Each row comes from the steps of one path. Every step used is in the known rows, and no mark comes twice. Write the path behind each row, first mark first.
Known rows
numiv -> zilim -> zisod -> benavu: -0.14,-2.56,1.12,0.92,-2.45,-2.07,0.48,3.15,0.61,-1.02,0.38,-0.60,-1.91,2.01,-1.40,-6.42,0.29,0.41,-0.04,-2.53
dizer -> numiv -> benavu -> zisod -> kiga -> senet: -0.08,2.17,-2.66,0.69,-0.07,-0.08,3.86,0.80,-0.55,-0.31,0.31,-0.14,-7.11,1.31,-2.71,-5.94,1.53,-0.86,-0.91,-2.58
zisod -> kiga -> senet -> zilim: -2.13,-1.22,0.13,0.34,-1.01,0.37,-0.62,0.09,-0.07,-3.30,2.61,-5.08,-4.25,2.48,-4.96,-2.02,2.52,1.11,3.21,-3.33
kiga -> numiv -> zilim -> zisod -> benavu: -0.11,-2.23,1.19,-0.55,-2.51,-1.72,2.53,2.35,0.64,-3.05,0.55,-0.32,-4.39,3.12,-2.95,-6.77,0.28,-0.57,2.45,-4.70
kiga -> numiv -> zilim -> zisod: -0.80,-1.40,1.86,-0.89,-2.55,-0.47,1.21,2.36,1.38,-4.08,1.35,-0.28,-3.14,1.72,-3.43,-4.87,-1.53,-1.25,3.06,-4.17
numiv -> kiga -> senet -> benavu: -1.00,-1.52,1.23,-0.69,-0.74,-2.40,1.24,1.16,0.33,-0.93,1.01,-4.47,-4.18,3.24,-0.98,-2.59,1.00,-1.35,0.88,-3.19
senet -> zilim -> zisod -> kiga -> numiv -> benavu: -2.91,-1.37,0.92,1.45,-0.28,-0.22,2.22,2.23,-0.79,-1.15,-0.29,-0.93,-7.78,3.88,-6.41,-6.90,0.57,0.42,3.11,-3.87
zilim -> zisod: -0.05,-1.24,1.99,1.14,1.30,-0.64,0.54,1.76,0.88,-0.42,0.04,-0.15,0.06,-0.61,-0.33,-3.64,-2.22,0.06,0.04,-0.04
zilim -> zisod -> benavu: 0.73,-2.26,1.16,1.52,1.34,-2.19,2.14,1.83,-0.04,0.87,-0.96,-0.23,-1.56,1.16,0.28,-6.03,0.06,0.91,-0.72,-0.76
zilim -> zisod -> benavu -> senet: 0.58,-0.16,2.30,1.71,2.84,-3.69,2.85,0.80,1.14,-0.73,-0.83,-1.41,-1.31,0.39,0.47,-7.77,0.99,-0.11,-1.75,-1.12
senet -> kiga -> numiv: -1.65,-1.80,0.73,-0.17,-0.70,0.33,0.52,0.89,-0.66,0.08,-1.77,-2.18,-4.29,2.68,-2.36,-0.80,-0.42,-0.33,2.42,-5.35
benavu -> zisod: 1.97,1.41,0.37,1.53,-0.54,1.75,-0.03,-0.43,0.06,-0.82,-0.24,-0.48,-1.54,-1.26,-1.35,0.04,-1.92,0.17,-2.70,0.79
benavu -> zisod -> kiga -> senet: 1.19,0.07,0.82,1.42,-0.39,1.04,-0.55,0.27,0.49,-2.28,2.25,-3.76,-4.12,-0.10,-4.15,-1.69,0.87,1.02,0.18,-1.43
zisod -> benavu: 0.90,-1.15,-0.99,0.54,0.06,-1.72,1.80,0.01,-1.01,1.38,-1.07,-0.04,-1.80,1.99,0.65,-2.57,2.49,0.94,-0.88,-0.77
benavu -> senet: -0.17,2.60,1.47,0.21,1.81,-1.81,0.84,-1.19,1.48,-1.97,0.16,-1.48,0.28,-0.97,0.27,-2.13,1.20,-1.29,-1.25,-0.48
senet -> benavu: -2.18,-1.16,-0.19,-0.09,0.91,-0.94,1.01,-0.49,-2.54,2.46,-1.58,0.12,-1.03,1.77,0.82,-2.20,0.70,-0.32,0.34,0.84
zilim -> zisod -> benavu -> senet -> kiga: -0.60,-1.52,2.77,2.47,2.48,-3.55,1.91,1.79,0.57,0.75,-2.20,-3.19,-2.66,1.46,-0.14,-7.69,0.64,0.27,-1.66,-3.42
dizer -> numiv: -0.15,1.46,-2.18,-1.83,0.21,-0.41,2.74,-0.69,-0.72,0.11,-1.08,1.20,-0.36,-0.45,2.13,-3.04,-0.09,-1.27,-0.75,-0.66
senet -> benavu -> zisod -> kiga -> numiv: -1.03,-1.05,0.54,0.08,0.33,0.03,1.57,-0.40,-3.09,1.57,-1.38,-1.01,-5.81,2.24,-3.27,-4.38,1.56,0.41,1.23,-0.79
senet -> kiga -> numiv -> benavu -> zisod: -0.96,-0.16,0.14,2.12,-1.02,1.08,1.87,1.72,-1.02,0.96,-2.57,-0.70,-8.38,3.40,-4.57,-2.15,-1.12,-0.60,0.04,-5.26
dizer -> numiv -> zilim -> zisod -> benavu: -0.29,-0.85,-1.17,-1.04,-2.02,-2.23,3.21,2.07,-0.13,-0.84,-0.79,0.67,-2.08,1.33,0.88,-8.84,0.21,-0.86,-0.78,-2.87

Which path is each row?
0.41,-0.39,1.48,0.45,-1.11,-1.09,1.17,0.84,0.38,-1.53,0.77,-4.79,-5.27,2.39,-2.01,-2.49,-0.45,-1.21,-1.09,-2.61 => numiv -> kiga -> senet -> benavu -> zisod
-0.74,-2.59,2.31,0.78,1.42,-1.43,-0.46,2.69,0.13,1.16,0.47,-1.10,-1.57,0.07,-2.07,-5.34,0.68,1.46,1.78,-0.72 => zilim -> zisod -> kiga
-1.61,-0.95,-0.41,-0.30,-0.04,-1.24,2.09,1.80,-1.15,1.34,-0.11,0.87,-7.26,3.61,-4.64,-4.13,4.04,0.21,3.75,-3.47 => zisod -> kiga -> numiv -> benavu
-2.42,1.52,0.61,2.52,1.38,-2.13,1.30,1.42,0.19,1.73,-2.07,-1.08,-4.91,2.39,-1.94,-3.58,1.66,-1.21,-1.41,-3.63 => numiv -> benavu -> senet -> kiga
-2.66,-2.42,0.30,-0.19,0.85,-1.53,0.25,0.41,-1.56,0.33,1.64,-3.61,-3.70,2.80,-2.49,-3.80,3.69,0.75,3.47,-1.85 => zisod -> kiga -> senet -> benavu
-1.71,0.92,0.63,-0.09,1.25,-2.57,2.68,0.93,-0.04,-0.02,0.07,-0.18,-7.00,2.92,-4.47,-5.66,4.96,-0.69,2.85,-3.78 => zisod -> kiga -> numiv -> benavu -> senet
-2.18,0.83,2.90,1.40,1.67,-1.79,0.33,0.13,0.96,-2.81,0.30,-3.95,-2.48,0.40,-3.38,-6.58,0.98,0.07,0.17,-2.02 => benavu -> senet -> zilim -> zisod -> kiga
-2.32,-3.10,2.26,0.18,-2.71,-0.20,-0.25,3.39,0.45,-1.74,-0.71,-2.58,-4.67,3.05,-3.94,-4.28,-1.95,-0.62,2.96,-6.87 => senet -> kiga -> numiv -> zilim -> zisod
-0.32,-0.67,2.16,1.06,-1.10,-3.39,1.04,2.22,1.63,-2.49,0.56,-1.68,-1.72,1.31,-1.16,-7.96,1.20,-0.54,-0.98,-2.84 => numiv -> zilim -> zisod -> benavu -> senet
-1.66,1.93,2.64,1.63,1.56,-1.09,1.12,-0.56,1.58,-4.15,0.00,-3.13,-1.16,-0.14,-1.96,-5.25,-1.32,-1.01,-1.20,-1.43 => benavu -> senet -> zilim -> zisod
0.11,0.40,0.45,1.80,-1.44,2.10,-0.62,-0.38,0.05,-3.76,2.11,-5.06,-5.34,0.95,-5.83,-1.72,0.30,1.21,0.15,-2.20 => benavu -> zisod -> kiga -> senet -> zilim
-1.49,-1.10,-0.29,-1.63,-2.03,-1.67,1.02,2.81,0.00,-0.56,0.38,-0.10,-2.06,0.48,-0.99,-8.28,0.68,-0.44,1.22,-2.93 => dizer -> numiv -> zilim -> zisod -> kiga
0.38,1.17,-0.78,-1.37,-0.82,-1.25,3.77,0.00,-0.28,-1.36,-0.36,-3.19,-5.18,1.55,0.28,-5.26,-0.65,-2.33,-1.94,-2.96 => dizer -> numiv -> kiga -> senet -> benavu -> zisod
-1.46,-2.08,1.62,0.78,1.24,-1.74,2.49,3.41,-0.03,0.86,0.00,0.69,-6.46,2.69,-4.48,-7.41,1.39,0.27,3.40,-3.15 => zilim -> zisod -> kiga -> numiv -> benavu
-0.77,-0.41,0.20,-1.80,-3.58,0.12,0.75,0.90,0.63,-3.79,1.26,-0.15,-3.19,2.18,-3.19,-1.92,0.29,-1.30,3.02,-4.10 => kiga -> numiv -> zilim
0.81,2.05,-0.82,2.90,-0.35,0.97,1.59,1.01,-0.36,1.11,-0.99,1.78,-5.09,0.88,-2.74,-1.68,-0.75,-0.33,-2.92,0.12 => numiv -> benavu -> zisod
-0.53,1.45,0.02,1.18,0.52,-2.24,2.44,-1.79,-0.23,-2.03,-1.15,-2.71,-2.87,2.23,-0.92,-4.61,2.98,-0.07,-1.95,-1.98 => zisod -> benavu -> senet -> zilim
-0.61,1.20,-1.23,-2.02,-2.15,-0.89,3.02,0.04,0.97,-3.97,0.83,-4.11,-4.58,2.17,-0.96,-3.76,-0.28,-2.16,-0.12,-4.91 => dizer -> numiv -> kiga -> senet -> zilim
-1.55,-0.71,1.38,1.50,-0.30,0.84,0.37,0.69,0.15,-2.40,-0.24,-1.87,-1.68,0.83,-2.54,-3.49,-2.82,0.26,0.08,-1.12 => senet -> zilim -> zisod
-2.15,2.98,-0.02,0.64,0.26,-0.83,4.16,-0.75,0.41,-3.54,-0.62,-0.24,-7.01,3.39,-4.42,-4.41,1.31,-2.29,1.06,-4.14 => kiga -> numiv -> benavu -> senet -> zilim
-0.42,0.22,0.16,1.30,0.42,0.66,0.94,-0.90,-2.48,1.71,-1.83,-0.31,-2.41,0.68,-0.49,-2.12,-1.18,-0.13,-2.08,1.59 => senet -> benavu -> zisod
-0.86,-1.65,0.65,1.94,-0.23,-0.58,1.84,0.75,-0.69,-1.26,-1.15,-1.90,-3.11,2.50,-2.02,-5.59,-0.78,1.03,-0.62,-1.70 => senet -> zilim -> zisod -> benavu
-2.41,-3.42,2.22,0.92,2.05,-2.02,0.79,2.13,-0.51,-0.11,1.43,-3.38,-3.29,1.90,-2.53,-7.10,1.07,0.77,3.09,-1.71 => zilim -> zisod -> kiga -> senet -> benavu
0.70,1.80,-0.55,1.30,-0.64,0.99,3.58,0.45,-0.24,-1.08,-0.74,1.84,-7.25,2.11,-4.11,-2.53,-0.70,-1.24,-0.18,-2.32 => kiga -> numiv -> benavu -> zisod
-2.39,-1.28,-0.18,1.01,-0.63,-0.18,1.87,2.09,-1.09,1.59,-2.35,-0.35,-7.23,4.32,-3.55,-2.24,0.35,-0.78,2.05,-5.80 => senet -> kiga -> numiv -> benavu
